Every row comes from one small tree of marks. Brackets hold a mark, then the marks that hang from it, in the order of their numbers. Every link used is in the known rows. Which tree was each row made from?
Known rows:
{J772 J430 J857}: -1.18 -1.13 +0.55 -1.49 +0.11 -2.09 -2.54 -0.22 +0.80 -0.56 -1.06 -2.93 -2.25 -0.82 -2.00 +2.71 -0.35 -0.22 +2.61 +0.19 -1.80
{J498 {J522 J789}}: +0.20 -1.52 -0.38 +0.83 -1.40 +1.46 +0.55 -0.35 +0.28 -0.96 +1.18 +0.96 +0.34 -0.88 +0.99 +0.16 +0.07 +0.81 +0.48 -0.81 +0.28
{J712 {J861 J185 J430 J694 {J789 J522}}}: -0.96 -3.62 +1.73 -0.88 -0.67 -2.29 +3.08 +0.65 +4.23 +0.12 +5.54 +0.58 +3.18 -0.35 -2.88 +2.92 -1.32 +1.62 +4.59 -0.18 -1.50
{J344 {J861 J185 J430 {J694 J497} J712}}: -1.02 -1.52 -1.71 -0.18 +1.37 -2.52 +4.21 +1.46 +3.27 +1.70 +3.95 +1.42 +1.08 +1.22 -4.96 +3.48 -2.51 -0.68 +3.30 -0.84 +0.40
{J712 J861}: -0.67 -0.15 -0.26 +0.19 -0.62 -1.31 +0.12 +0.34 +1.02 -0.51 +1.52 -1.13 +0.51 -1.59 +1.68 +0.62 -0.01 +1.13 -0.20 +0.40 -0.28
{J772 J430}: +0.21 -0.55 -0.05 -1.11 +0.32 -0.99 -1.67 +0.33 +1.25 -0.88 +0.22 -1.24 -1.04 -0.52 -0.45 +2.26 +0.23 -0.22 +1.14 -0.66 -1.06
{J789 {J861 J694}}: -1.69 -0.02 +0.09 -0.60 -0.24 -2.35 +1.98 +0.22 -0.43 +0.05 +2.49 +0.22 +0.95 +0.47 -0.24 +0.74 -1.62 -1.01 +1.54 +0.71 -1.09
{J344 J197 {J861 J430 {J694 J497}}}: -0.23 -0.42 -3.77 +1.19 +2.60 -1.94 +1.91 +0.54 +1.58 +1.47 +1.63 +1.34 +0.76 -0.50 -3.10 +1.28 -1.89 -0.24 +3.15 -0.62 -0.29
{J789 {J861 J185 {J694 J497} J712}}: -3.50 -1.06 -0.57 -1.62 -0.41 -2.62 +3.96 +0.74 +1.25 +1.87 +3.77 +1.23 +1.21 +1.72 -3.43 +3.03 -2.77 -1.23 +2.56 -0.44 -0.28
{J344 J197 {J861 J185 J430 {J694 J497} J712}}: -1.30 -1.79 -3.17 +1.68 +2.24 -2.97 +3.17 +0.40 +4.04 +1.90 +2.66 +1.99 +1.32 +0.47 -5.82 +2.44 -2.77 +0.06 +4.30 -1.56 +0.36
{J789 {J861 J694 J712}}: -2.97 +0.23 +0.22 +0.80 -0.48 -2.74 +2.76 -0.03 +1.52 +0.22 +3.18 +0.02 +1.52 +0.76 -2.42 +1.50 -1.84 -0.66 +2.47 +0.18 -0.75
{J712 {J861 J185 J430 J789}}: -0.80 -3.00 +1.01 -0.18 -0.44 -2.07 +2.28 +0.64 +4.09 -0.18 +3.60 +0.37 +0.82 -0.29 -1.95 +3.23 -0.51 +2.72 +2.18 +0.36 -0.25
{J789 J522 {J861 J694}}: -1.39 -0.49 +1.12 -0.33 -0.42 -1.36 +1.74 -0.60 +0.08 +0.32 +3.80 +0.00 +3.24 -0.73 -0.07 +0.54 -1.28 -1.72 +2.19 -0.52 -2.28
{J861 J185 J430 {J694 J497} J712}: -2.01 -2.17 -0.93 -1.53 -0.20 -1.52 +4.57 +1.24 +3.03 +1.85 +3.29 +1.89 +1.09 +2.43 -6.53 +3.05 -2.53 -0.01 +4.57 -0.27 -0.05
{J789 J522 {J861 J185 J430 J694 J712}}: -2.04 -2.52 +1.61 +0.61 -0.69 -2.36 +4.18 -0.77 +3.74 +0.43 +6.19 +0.81 +3.83 +0.16 -4.69 +2.25 -2.02 -0.87 +4.51 -0.93 -2.22
{J522 {J789 {J861 J185 J694 J712}}}: -3.56 -1.45 +0.29 +0.28 -0.71 -2.54 +3.54 -0.19 +1.51 +0.61 +3.41 +2.42 +1.61 +1.20 -1.70 +2.10 -1.46 -0.43 +2.39 -1.38 +1.66
{J498 {J522 {J789 {J861 J185 J430 J694}}}}: -0.62 -3.37 +0.06 +0.10 -1.73 -0.91 +3.27 -0.06 +1.09 -0.95 +4.31 +1.85 +1.20 -0.05 -1.24 +1.60 -1.66 +0.61 +2.88 -0.05 -0.77
{J789 J522 J861}: -1.10 -0.09 +1.23 +0.41 -0.27 -0.28 +0.78 -1.19 +0.33 +0.20 +3.25 -0.55 +2.63 -1.64 +0.85 +0.62 -0.13 -1.32 +0.41 -0.88 -2.12
{J522 {J789 J861}}: -2.27 +0.15 -0.19 +0.64 -0.23 -0.64 +1.58 -0.80 -0.65 +0.10 +1.90 +1.45 +0.65 -0.52 +1.64 +1.16 +0.24 -0.32 -0.09 -0.82 +1.20
{J344 J197}: -0.26 -0.33 -1.44 +1.85 +0.97 -0.49 -0.87 -1.03 +0.67 +0.24 -1.18 +0.55 +0.21 -0.89 -0.84 -1.06 -0.27 +0.67 +0.96 -0.83 -0.03

Which tree is each row?
-2.04 -1.52 -0.08 -1.50 -0.23 -0.93 +3.38 +1.11 +3.24 +1.24 +5.17 +0.22 +2.94 -0.68 -2.56 +3.66 -1.12 +1.02 +4.52 +0.15 -1.77 => {J712 {J861 J430 {J694 J497} {J789 J522}}}
-1.62 -2.88 +1.48 +0.95 -0.11 -1.24 +3.33 +0.18 +5.58 +0.45 +3.12 +1.43 +0.89 +1.56 -6.37 +3.78 -0.83 +1.95 +3.73 -0.43 +0.36 => {J861 J185 J430 J712 J789}
-1.72 -3.26 +0.44 -2.30 -0.40 -1.45 +3.92 +1.21 +3.57 +1.55 +5.59 +0.99 +2.90 -0.05 -3.19 +4.13 -1.66 +1.18 +4.59 -0.37 -1.33 => {J712 {J861 J185 J430 {J694 J497} {J789 J522}}}
-0.18 -0.89 -0.31 +1.62 +1.07 -2.14 +1.40 +0.38 +3.17 +0.39 +2.03 +0.36 +0.59 +0.02 -1.86 +1.93 -1.06 -0.31 +0.22 -1.56 +1.22 => {J344 {J861 J185 J712}}
-3.06 -1.72 -0.63 -1.06 -0.31 -2.62 +5.10 +0.64 +2.53 +1.54 +4.77 +1.54 +1.37 +1.63 -5.15 +3.68 -2.76 -0.54 +3.85 +0.15 -0.96 => {J789 {J861 J185 J430 {J694 J497} J712}}
-2.82 -2.09 +0.42 -0.93 -0.46 -1.57 +4.84 -0.09 +3.05 +1.88 +6.18 +1.23 +3.55 +0.56 -4.98 +3.55 -2.37 -1.35 +4.49 -1.07 -2.19 => {J789 J522 {J861 J185 J430 {J694 J497} J712}}
-3.36 -2.04 +0.21 +0.75 -0.69 -2.57 +4.55 -0.29 +2.52 +0.33 +4.33 +2.55 +1.59 +1.10 -3.26 +2.64 -1.40 +0.18 +3.56 -0.88 +1.02 => {J522 {J789 {J861 J185 J430 J694 J712}}}
-2.17 -2.78 +2.32 -0.22 -0.44 -1.58 +3.01 +0.28 +4.55 +1.17 +3.97 +1.46 +3.35 +1.69 -5.46 +2.74 -1.75 +0.00 +4.83 -1.76 -0.20 => {J861 J185 J694 J712 {J789 J522}}
-2.37 -0.87 -0.04 -1.88 -0.37 -0.98 +2.34 +1.07 +1.98 +1.65 +4.12 -0.08 +2.95 -0.64 -0.88 +3.03 -1.10 +0.49 +3.15 -0.44 -1.10 => {J712 {J861 {J694 J497} {J789 J522}}}
-2.33 -0.34 -1.44 -0.55 -0.15 -0.91 +3.93 +1.02 +2.57 +1.56 +2.89 +1.01 +1.15 +1.71 -5.73 +2.53 -1.88 -0.09 +4.51 +0.17 -0.62 => {J861 J430 {J694 J497} J712}
-1.33 -3.30 +2.39 +1.12 -0.25 -0.36 +3.17 -0.59 +6.09 +0.62 +4.54 +1.23 +2.88 +0.46 -6.28 +3.52 -0.52 +1.22 +4.24 -1.48 -0.70 => {J861 J185 J430 J712 {J789 J522}}
-0.97 -1.25 +1.67 -0.80 -0.01 -0.47 +1.66 +0.30 +1.84 +0.81 +2.68 +0.84 +2.95 +0.67 -2.39 +1.42 -0.85 -0.30 +3.70 -0.64 -1.00 => {J861 J694 {J789 J522}}
-1.31 -1.42 -0.80 +4.09 +2.37 -2.39 +2.41 -0.68 +6.25 +0.75 +4.08 +1.00 +3.60 -1.07 -5.90 +2.24 -1.51 +0.60 +5.69 -1.80 -0.77 => {J344 J197 {J861 J430 J694 J712 {J789 J522}}}
-2.09 -2.32 +0.14 -0.38 -0.45 -2.21 +3.89 -0.07 +0.62 +0.19 +3.77 +2.79 +1.26 +0.94 -1.41 +1.95 -1.15 -0.02 +2.66 -0.48 +0.76 => {J522 {J789 {J861 J185 J430 J694}}}
-1.92 -2.92 -0.37 -2.38 -0.25 -2.42 +4.04 +1.79 +3.17 +1.41 +4.34 +1.22 +1.13 +0.89 -3.36 +4.26 -1.91 +1.83 +4.12 +0.59 -0.37 => {J712 {J861 J185 J430 {J694 J497} J789}}
-0.38 -2.45 +1.65 +0.10 -0.29 -0.90 +2.44 -1.07 +1.90 +0.16 +4.85 +0.51 +2.70 -1.09 -1.56 +1.78 -0.73 -0.69 +1.80 -0.80 -2.38 => {J789 J522 {J861 J185 J430}}
-2.76 -0.63 +0.80 +0.51 -0.22 -1.75 +2.66 +0.79 +3.59 +0.69 +2.21 +0.90 +1.38 +1.99 -4.80 +2.39 -1.45 +0.78 +4.12 -0.06 +0.47 => {J861 J694 J712 J789}
-0.84 -2.83 +0.00 -0.24 -1.71 -0.92 +2.53 +0.01 +0.07 -0.61 +3.47 +1.72 +1.09 +0.05 +0.18 +1.17 -1.74 +0.14 +1.76 -0.60 -0.25 => {J498 {J522 {J789 {J861 J185 J694}}}}
-0.76 -2.31 +0.62 +1.01 -0.29 -1.11 +2.53 -0.11 +4.04 +0.03 +2.55 +0.92 +0.63 +0.93 -5.01 +1.92 -0.88 +1.04 +2.57 -0.44 +0.06 => {J861 J185 J430 J712}
